What can hang from each mark:
G: A
J: A B T
T: D
D: A T
A: D G J
B: D G
W: A

Every row comes from one small tree of marks. The marks that hang from a mark follow it in brackets, in alphabetical order. Every link used is in the known rows. Which tree was each row made from?
Known rows:
D{A{J}}: [-0.92  1.18 -3.00 -0.59  0.68  0.92 -2.61 -0.91 -0.06  0.87  2.91  0.80
 -2.07  2.04 -0.70 -1.02 -2.95  1.41  2.08  1.51]
B{D{A{G} T}}: [-0.56 -0.75 -2.86 -0.86  0.10  0.51 -3.53  0.12 -0.40  2.03  2.82  2.67
 -1.13  2.10 -0.46 -1.94 -2.69  0.75  4.14  2.32]
W{A{G}}: [-1.50  2.71 -2.20 -2.94  0.77 -0.18 -2.92 -1.37  2.43  0.81  3.12  1.88
 -2.37  1.80  1.01 -1.08 -1.53  1.43  2.56 -0.46]
J{B{D G} T}: [-0.44  1.35 -3.47 -0.86  2.49  3.14 -5.48 -0.66  0.92  0.07  2.21 -0.67
 -4.32  5.23  1.48 -2.69 -1.34 -1.67  5.05 -0.64]
T{D}: [-1.67  0.53 -1.80 -0.33 -0.37  0.26 -2.08 -1.30  2.64 -0.86  3.29  0.65
 -2.68  2.67  0.22 -0.96 -0.58 -0.30  0.18  0.60]
W{A{D}}: [-0.39  2.55 -3.04 -2.78  0.77 -0.58 -3.15 -0.73  3.59  0.82  2.66  1.21
 -2.06  2.40  1.03 -0.34  0.15  0.67  1.86 -1.08]
D{A{G J} T}: [-1.52  0.40 -2.22 -1.38  0.40  0.56 -2.58 -0.13  0.08  0.89  2.63  2.32
 -0.70  2.59 -0.70 -1.75 -4.35  1.28  3.18  1.41]
W{A}: [-0.47  2.54 -2.79 -1.61  0.69 -0.17 -2.65 -1.00  1.61  1.30  2.90  0.87
 -2.20  1.49  0.58  0.47 -0.16  1.22  2.01  0.02]
W{A{D G J}}: [-1.84  3.22 -2.35 -4.49  1.93  0.18 -2.97 -1.47  3.85 -0.72  2.72  2.92
 -1.96  4.05  0.72 -2.15 -2.60  0.78  2.52 -2.02]
J{A B}: [-1.02  0.92 -2.65 -0.92  0.50  0.95 -3.62 -1.33  2.48 -0.01  2.20 -0.08
 -3.77  3.43  1.41 -2.24 -1.23 -0.29  0.84 -2.33]
J{A{D G} T}: [-1.61  1.79 -1.31 -3.58  1.04  0.94 -3.12 -1.40  4.15 -0.71  2.42  1.02
 -2.96  4.09  1.62 -3.52 -2.92 -0.71  2.58 -2.90]
W{A{G J}}: [-2.03  3.08 -2.06 -3.46  1.70  0.43 -2.38 -1.73  1.74 -0.07  2.93  2.60
 -2.16  3.07  0.31 -1.27 -2.95  1.49  2.56 -1.01]
T{D{A{J{B}}}}: [-1.58  0.26 -2.86 -0.27  0.22  1.13 -4.33 -1.04  1.40 -0.07  2.42  0.31
 -2.29  3.74 -0.76 -2.86 -2.41 -0.44  1.54 -0.30]
W{A{D J}}: [-0.89  2.87 -2.88 -3.30  1.68  0.05 -2.70 -1.06  2.86 -0.12  2.47  1.89
 -1.86  3.67  0.36 -0.52 -1.15  0.64  1.93 -1.44]
A{D}: [-0.71  1.36 -2.87 -1.73  0.70  0.35 -2.62 -0.70  3.94 -0.43  2.85  0.61
 -2.63  3.07  1.11 -1.47 -0.64  0.28  1.09 -0.06]
W{A{D G J{T}}}: [-1.68  3.63 -1.96 -4.97  2.59  0.81 -3.13 -1.12  3.31 -0.16  2.18  1.89
 -1.55  4.42  0.55 -2.42 -3.21  0.20  4.09 -2.20]
G{A{D}}: [-1.04  1.44 -3.61 -2.77 -0.01  0.11 -3.21 -1.21  4.51 -0.61  2.03  1.55
 -2.92  2.63  0.70 -2.01 -1.19  0.70  1.53  0.82]
G{A{D{T} J}}: [-1.22  0.80 -3.31 -2.87  0.55  0.39 -2.39 -0.24  3.18 -0.96  1.36  2.75
 -1.31  4.01 -0.36 -1.36 -2.60  0.49  2.00  1.08]

Write each row's tree:
[-1.34  0.53 -2.15 -2.46  0.25 -0.09 -2.57  0.24  4.21 -0.27  2.63  2.09
 -1.22  3.49  1.28 -2.08 -2.07  0.20  2.27  0.02] | A{D{T} G}
[-1.37  2.95 -2.95 -4.09  3.55  2.24 -4.70 -1.23  0.89  0.60  1.80  1.81
 -2.52  5.35  0.14 -3.55 -3.22 -0.43  5.60 -2.07] | W{A{G J{B{D} T}}}
[-0.96  0.50 -3.62 -1.48  1.40  1.85 -3.52 -0.75 -0.25 -1.17  1.85  3.26
 -3.02  4.95 -0.38 -0.77 -2.76 -0.22  3.87  1.96] | B{D{T} G{A{J}}}
[-0.67  0.42 -3.51 -2.44 -0.46 -0.28 -2.89  0.04  3.76 -0.01  1.59  2.05
 -1.35  2.77  0.28 -1.14 -1.28  0.52  2.08  1.41] | G{A{D{T}}}
[-1.28  2.00 -3.43 -2.37  2.56  3.06 -3.92 -1.74  0.02 -1.20  1.78  1.80
 -4.07  5.10 -0.18 -2.09 -3.31 -0.56  5.01  1.04] | B{D G{A{J{T}}}}
[-0.53  1.31 -3.17 -0.81  2.40  2.92 -4.34 -0.83 -1.90  0.72  2.66  0.70
 -3.23  4.28 -0.45 -1.53 -3.35 -0.48  5.64  1.20] | B{D{A{J{T}}} G}
[ 0.32 -0.63 -3.36  0.69  0.11  1.23 -4.31  0.40 -1.55  1.73  2.85  1.46
 -2.20  2.87  0.17 -0.09 -1.31 -0.19  4.50  2.43] | B{D{A T} G}
[ 0.06  0.30 -4.34  0.24  1.09  2.12 -6.50 -0.67  0.07  1.23  2.63  0.20
 -4.06  3.52  1.05 -2.51 -1.22 -0.61  4.35  0.43] | J{B{D{A} G}}
[-1.68  2.19 -3.71 -3.00  2.06  2.30 -3.96 -1.18  2.14 -0.32  0.90  0.05
 -2.78  4.33 -0.32 -3.32 -3.58  0.04  3.58 -0.20] | G{A{J{B T}}}
[-0.91  1.67 -2.74 -1.19  1.46  1.70 -2.74 -0.59 -0.50  1.37  2.41 -0.19
 -1.76  2.54 -1.07 -1.33 -3.64  0.78  3.76  1.13] | D{A{J{T}}}
[-1.83  2.16 -3.35 -1.79  1.16  1.78 -3.34 -1.98  1.70 -1.85  2.33  1.71
 -4.11  3.83  0.49 -1.39 -2.92  0.56  2.48  0.88] | B{G{A{J}}}
[-2.27  2.04 -2.17 -3.39  1.71  0.82 -2.48 -1.43  4.21 -1.91  2.88  2.41
 -2.73  4.55  0.92 -3.31 -3.42  0.53  1.70 -1.06] | A{D G J}
[-1.96  0.25 -1.75 -0.93 -1.01 -0.05 -3.37 -1.38  2.16  0.17  3.43  1.52
 -2.08  1.77 -0.09 -2.62 -2.33  0.41  1.76  0.82] | T{D{A{G}}}
[-1.68  2.24 -3.61 -2.88  1.32  1.45 -3.87 -1.71  3.63 -2.41  2.11  2.18
 -3.86  4.85  0.94 -2.09 -2.61  0.04  2.38 -0.25] | B{G{A{D J}}}
[-1.63  1.83 -3.54 -3.38  1.05  0.75 -2.69 -1.54  3.98 -1.48  1.85  2.24
 -2.82  3.86  0.01 -2.23 -2.54  0.74  1.50  0.44] | G{A{D J}}
[-0.22 -0.07 -2.95  0.14  1.01  1.38 -3.32  0.06 -0.16  0.06  2.82  1.64
 -2.82  4.07  0.91  0.01 -0.90 -0.65  3.57  1.50] | B{D{T} G}
